Known rows, with every step that occurs:
vebe/neze/vavum/rigi/negi: [ 1.65 -1.23 -0.51 -1.53 -6.09  2.17  2.80 -0.71  1.53 -3.37 -1.20 -1.10
 -2.24  1.37  3.42  0.62 -0.19 -0.35 -2.20  3.42 -4.12 -1.96 -0.25  0.51]
vavum/rigi: [-0.08 -1.79  1.41  0.75 -3.72  0.36 -0.49 -1.24  1.96 -2.44  1.71 -0.11
  3.09 -0.56  1.89 -0.90  1.98  0.72 -0.38  0.02 -0.50  0.30 -1.21  0.66]
zirat/suru: [ 1.78 -1.54  0.10  2.67  0.27  1.85 -2.30 -0.12  0.60 -1.06  2.14 -1.46
  3.40 -1.24  1.66 -1.58 -1.43 -0.36  0.52 -1.75  0.95  2.71  0.98  0.13]
negi/rigi: [-2.58 -1.03  1.51 -0.15 -1.31 -0.73 -0.94  0.04  1.62 -3.46  3.89 -0.31
  2.67  0.54  2.22 -1.24 -1.39 -0.56  1.23  0.77 -0.85  0.07 -1.38 -1.42]
rigi/negi/vafo/zirat/suru: [ 2.40 -2.44 -0.07  3.13  1.61  0.73  0.84 -0.39 -1.73 -1.30  1.75 -0.52
  0.99 -2.51  2.64 -0.15 -5.11 -0.99 -2.65 -3.28 -2.15  2.87  3.41 -1.03]
vafo/segi/rigi/vebe/neze: [-6.90  3.06 -0.65  1.20 -1.39 -0.35  1.19 -2.64  2.45 -0.25 -1.00 -3.29
 -1.30  2.82  1.93  1.03  0.59  1.70  0.21  1.64 -1.36 -1.26 -0.54 -2.32]
negi/rigi/vebe/neze: [-5.43  1.10 -0.60 -0.75 -0.08 -0.68  0.37 -0.82  2.93 -1.51  0.20 -4.13
  1.03  0.99  0.84 -0.95 -1.55  2.18 -0.31  4.67 -0.49 -1.72 -0.02 -3.67]
vebe/neze/vavum/rigi: [ 0.77 -0.38 -0.28 -2.38 -4.41  0.44  1.76 -1.04  1.74 -1.77 -1.49  0.45
  0.57  0.92  1.51 -0.32  1.04  1.00 -1.34  4.15 -2.89 -1.90 -1.65  0.07]
negi/rigi/segi: [-4.57 -0.06  1.49  0.56 -0.61 -0.84  0.12 -1.39  0.87 -3.78  6.02  0.29
  1.42  0.62  1.36 -1.86 -0.76  0.49  1.00 -1.04 -2.03  1.86 -0.31 -3.13]
zirat/vafo: [-0.88 -4.09  2.01  1.71 -1.67  0.90 -3.43 -0.88  2.53 -3.21  2.92 -0.56
  3.00 -0.82  1.45  1.38 -0.36  2.35  0.84  0.42 -1.13  1.19 -1.24  0.56]
vebe/neze: [-1.85 -1.16 -1.14 -0.86  0.48  0.64 -0.97 -0.94 -0.46 -0.98  0.14 -1.50
  0.86  1.69  1.52 -0.15 -0.73  0.08 -0.12  2.69 -1.97  0.28 -0.32 -2.03]
vebe/neze/vavum: [ 0.08 -0.30 -1.78 -2.70 -1.34  0.55  0.12  0.37  0.60 -1.45 -0.25 -0.87
 -0.97  1.41  1.15  1.77 -1.07 -0.99 -0.10  3.72 -3.34 -0.76 -1.09 -1.17]
vavum/rigi/segi/vafo: [-0.77 -1.22  3.54  3.12 -4.84  1.42  0.78 -2.38  0.70 -2.71  3.54  1.71
  2.94  0.94  0.33 -0.68  1.16  4.23 -1.92 -2.17 -3.25  0.59 -2.10  1.25]
neze/vavum/rigi/negi: [ 2.15 -1.71  0.11 -0.46 -7.01  2.05  2.36  0.56  2.92 -4.64  1.05 -0.65
 -1.48 -0.17  3.65  1.53  0.25 -1.64 -1.20 -0.08 -3.07 -1.24 -1.04  1.91]
segi/rigi/negi/vafo/zirat/suru: [ 1.44 -1.81  1.10  4.27 -1.79  2.36  1.46 -1.49 -0.79 -2.44  1.65  0.59
  0.56 -1.04  2.76 -0.26 -4.77  0.40 -1.34 -3.23 -2.12  3.15  3.62  0.46]
vavum/rigi/vebe: [-2.09 -0.85 -0.14  1.51 -3.60  0.42 -0.25 -0.74  4.42 -2.03 -0.32 -3.91
  1.81 -1.02  0.65 -0.24  1.87  2.00 -0.69  0.34  0.67 -0.79 -0.96 -0.42]
vavum/rigi/segi/vafo/zirat: [-0.44 -0.39  1.08  2.31 -3.78  1.16  1.45 -2.52 -1.94 -0.59  3.92  2.67
  2.31  0.02 -0.64  1.38 -0.89  3.64 -2.85 -3.63 -3.85  1.44 -1.27 -1.08]
vebe/neze/vavum/rigi/negi/vafo/zirat: [ 1.75 -1.83 -0.60 -1.65 -3.24 -0.38  4.73 -1.62 -0.59 -1.81 -1.89  1.56
 -1.98 -0.40  2.64  1.08 -2.63 -0.01 -4.42  2.91 -6.17 -1.76  0.52 -1.28]
rigi/vebe/neze/vavum: [-1.86  1.00 -3.24 -1.79 -1.44  0.54  0.81  0.24  3.14 -0.99 -2.09 -4.78
 -2.00  0.64  0.29  2.47 -1.30  0.05 -0.55  4.39 -2.12 -1.84 -0.75 -1.90]
rigi/segi/vafo/zirat: [-1.29 -0.12 -0.33  1.90 -0.53  1.43  0.07 -1.05 -2.98 -0.52  5.09  1.90
  0.97  0.75 -1.04  3.18 -3.07  1.56 -1.77 -3.96 -4.21  2.37 -0.02 -2.20]
rigi/vavum: [-1.11 -1.47 -2.45  0.21 -1.80 -0.93 -0.91  1.01  2.50 -1.07  3.36 -2.70
  1.29 -0.28  1.21 -0.09 -0.54 -0.55  2.50 -2.48 -1.18  3.08  0.46 -1.98]

Rows:
[-3.17  0.23 -0.97  0.19 -2.88  0.76  0.37 -2.24  3.05 -0.58 -2.05 -4.11
  0.87  0.50  0.64 -0.98  1.56  3.00 -2.17  3.53 -0.07 -1.62 -0.44 -1.76]  vavum/rigi/vebe/neze
[-0.88 -2.35 -0.33  0.47  2.10 -1.50  0.10 -0.55 -1.34 -0.37  1.75  1.64
  1.73 -1.41  0.50  0.87 -2.82 -0.86 -1.13 -0.70 -2.69  1.33  0.18 -2.48]  negi/vafo/zirat
[-4.69  3.85 -1.21 -0.80 -3.57 -0.64  2.86 -1.20  3.54 -0.79 -1.92 -2.95
 -2.93  2.78  1.52  2.64  0.31  0.40  0.33  2.48 -3.13 -2.61 -1.74 -1.54]  vafo/segi/rigi/vebe/neze/vavum
[-2.85  1.71 -2.05 -0.83 -4.76  2.48  1.42 -0.66  4.13 -2.09 -2.27 -3.45
 -2.62  2.23 -0.20  2.67 -0.88  1.56  0.69  4.12 -2.22 -2.29 -0.39 -0.22]  segi/rigi/vebe/neze/vavum
[-4.53  0.74 -1.21  0.88 -2.77  2.30 -0.05 -1.84  2.79 -1.13 -1.36 -4.04
 -1.22  2.41 -0.07  0.65 -0.27  2.44  0.79  3.10 -0.55 -0.54  0.73 -1.21]  segi/rigi/vebe/neze
[-1.92 -0.87  1.84  2.72 -1.55  1.99 -0.51 -1.47 -0.84 -2.29  4.43  0.51
  1.42  1.62  0.08  1.25 -0.93  2.44 -0.93 -2.59 -3.84  1.57 -1.07 -0.10]  rigi/segi/vafo
[-3.00 -1.95  2.75  2.08  1.27 -2.80  2.07 -0.51  0.16 -3.09  1.78 -0.72
 -1.15  0.26  5.06  0.53 -0.70 -2.01 -1.89 -1.93 -4.46  0.39 -0.53 -1.47]  rigi/negi/vafo/segi
[-3.17 -1.68  3.54  3.73 -5.25  0.87 -0.36 -2.36  2.36 -4.81  3.29 -0.29
 -0.51  1.31  4.76  2.65 -0.64  1.24  1.13 -2.10 -3.03  0.95 -1.02  1.45]  zirat/vafo/segi/rigi/negi
[ 2.74  0.19  1.37  4.91 -2.64  1.90  1.00 -2.36 -1.78  0.28  3.68  2.23
  4.25 -1.20 -0.08 -1.17 -1.64  4.47 -3.06 -4.72 -2.12  3.18  0.21  0.10]  vavum/rigi/segi/vafo/zirat/suru
[-5.70  2.17  1.31  0.24 -2.21 -2.56  4.26 -1.83  3.79 -1.32 -3.08 -1.27
 -2.20  1.67  1.24  1.58  0.05  1.86 -1.35  3.90 -4.14 -2.89 -1.90 -0.88]  negi/vafo/segi/rigi/vebe/neze/vavum
[-3.70  1.61 -1.32 -2.70 -2.23 -0.61  1.71  0.53  3.95 -2.01 -0.31 -3.69
 -0.79  0.52  0.70  0.86 -2.19  0.85 -0.08  5.84 -2.10 -3.04 -1.38 -2.44]  negi/rigi/vebe/neze/vavum
[-1.70 -2.04  4.19  2.68 -2.35 -2.90  3.33 -1.77  1.24 -3.54  1.30  0.95
  0.43 -0.39  5.33 -1.49  1.86 -0.26 -2.99 -1.34 -4.02 -0.85 -1.33 -0.05]  vavum/rigi/negi/vafo/segi
[-0.46  0.02 -0.52 -0.26 -5.79  0.35  1.41  0.36  5.50 -2.78 -1.09 -3.34
  0.16 -1.45  0.36  1.47  1.58  1.14 -0.77  1.26 -0.76 -2.35 -1.63  0.71]  neze/vavum/rigi/vebe
[ 0.63 -2.61  1.04  1.55 -4.89  2.30  0.73 -0.95  1.80 -4.12  1.68 -1.51
  0.10  0.17  3.89 -0.40  0.49 -0.71 -1.28 -1.11 -1.85  0.20  0.01  1.19]  vavum/rigi/negi
[-2.76 -1.94  2.79  1.82 -0.24 -1.99 -2.15 -1.51  1.79 -2.31  3.22 -0.05
  2.43 -0.44  2.85  2.04  0.77  1.11  0.74 -1.12 -1.89  1.21 -2.59 -0.63]  zirat/vafo/segi
[ 0.04  1.46  1.82  3.90 -0.51  1.00  0.60 -1.34 -1.86 -0.81  6.19  1.99
  4.25 -0.67 -0.05 -0.86 -5.18  3.54 -1.39 -3.84 -2.41  3.09  0.65 -1.38]  negi/rigi/segi/vafo/zirat/suru
[-4.74  1.57  1.21  0.66 -4.84 -0.62  1.00 -2.15  4.82 -2.06 -1.69 -2.42
 -1.49  1.42  1.69  4.00  0.36  4.22  0.51  3.61 -3.24 -2.38 -2.29 -0.22]  zirat/vafo/segi/rigi/vebe/neze/vavum
[-1.34 -2.55  0.68  2.20 -2.34  1.48  1.83 -1.85 -0.72 -3.23  2.02  1.35
 -1.46  0.49  2.45  1.64 -4.27 -0.95 -0.70 -2.15 -3.91  0.90  2.03 -0.22]  segi/rigi/negi/vafo/zirat
[-1.89 -3.06  3.04  2.82 -3.64  1.81  1.45 -1.61  1.40 -5.01  1.50  0.10
 -0.81  1.24  3.39 -0.09 -1.68 -0.17  0.39 -0.43 -3.74  0.55  1.04  1.77]  segi/rigi/negi/vafo
[-1.68 -0.74 -1.52  0.93 -4.94  0.69 -0.12  0.04  3.21 -2.12  3.26 -1.08
  0.60  1.20  1.35 -0.03 -0.33  0.76  3.87 -2.41 -1.27  2.81  0.68 -0.29]  segi/rigi/vavum
[-7.26  1.15  2.14  2.07 -0.09 -2.37  2.63 -3.12  2.31 -0.67 -2.21 -2.07
 -0.58  2.17  1.56 -0.36  0.59  2.73 -0.93  2.89 -2.87 -1.47 -0.77 -1.75]  negi/vafo/segi/rigi/vebe/neze
[-3.54 -1.22  2.68  1.57  2.21 -4.25  1.04 -1.04  0.27 -1.24  1.94  1.11
  2.08 -0.07  2.91 -0.37  0.56 -0.63 -1.02 -1.02 -3.04  0.38 -2.32 -1.28]  negi/vafo/segi
[-3.58  0.37  1.10  2.21 -3.79  0.99  1.36 -1.21  0.71 -3.96  3.27 -0.83
 -1.70  2.65  4.87  1.97 -0.17 -2.34  0.78 -3.07 -2.45  0.66 -0.38  0.17]  vafo/segi/rigi/negi
[-1.33 -1.37  0.49  2.12 -5.21  3.84  0.02 -0.69  1.33 -4.88  2.91 -1.54
 -1.75  2.16  3.39  1.76 -1.57 -1.20  1.15 -1.83 -1.97  0.98  1.15  1.35]  segi/rigi/negi
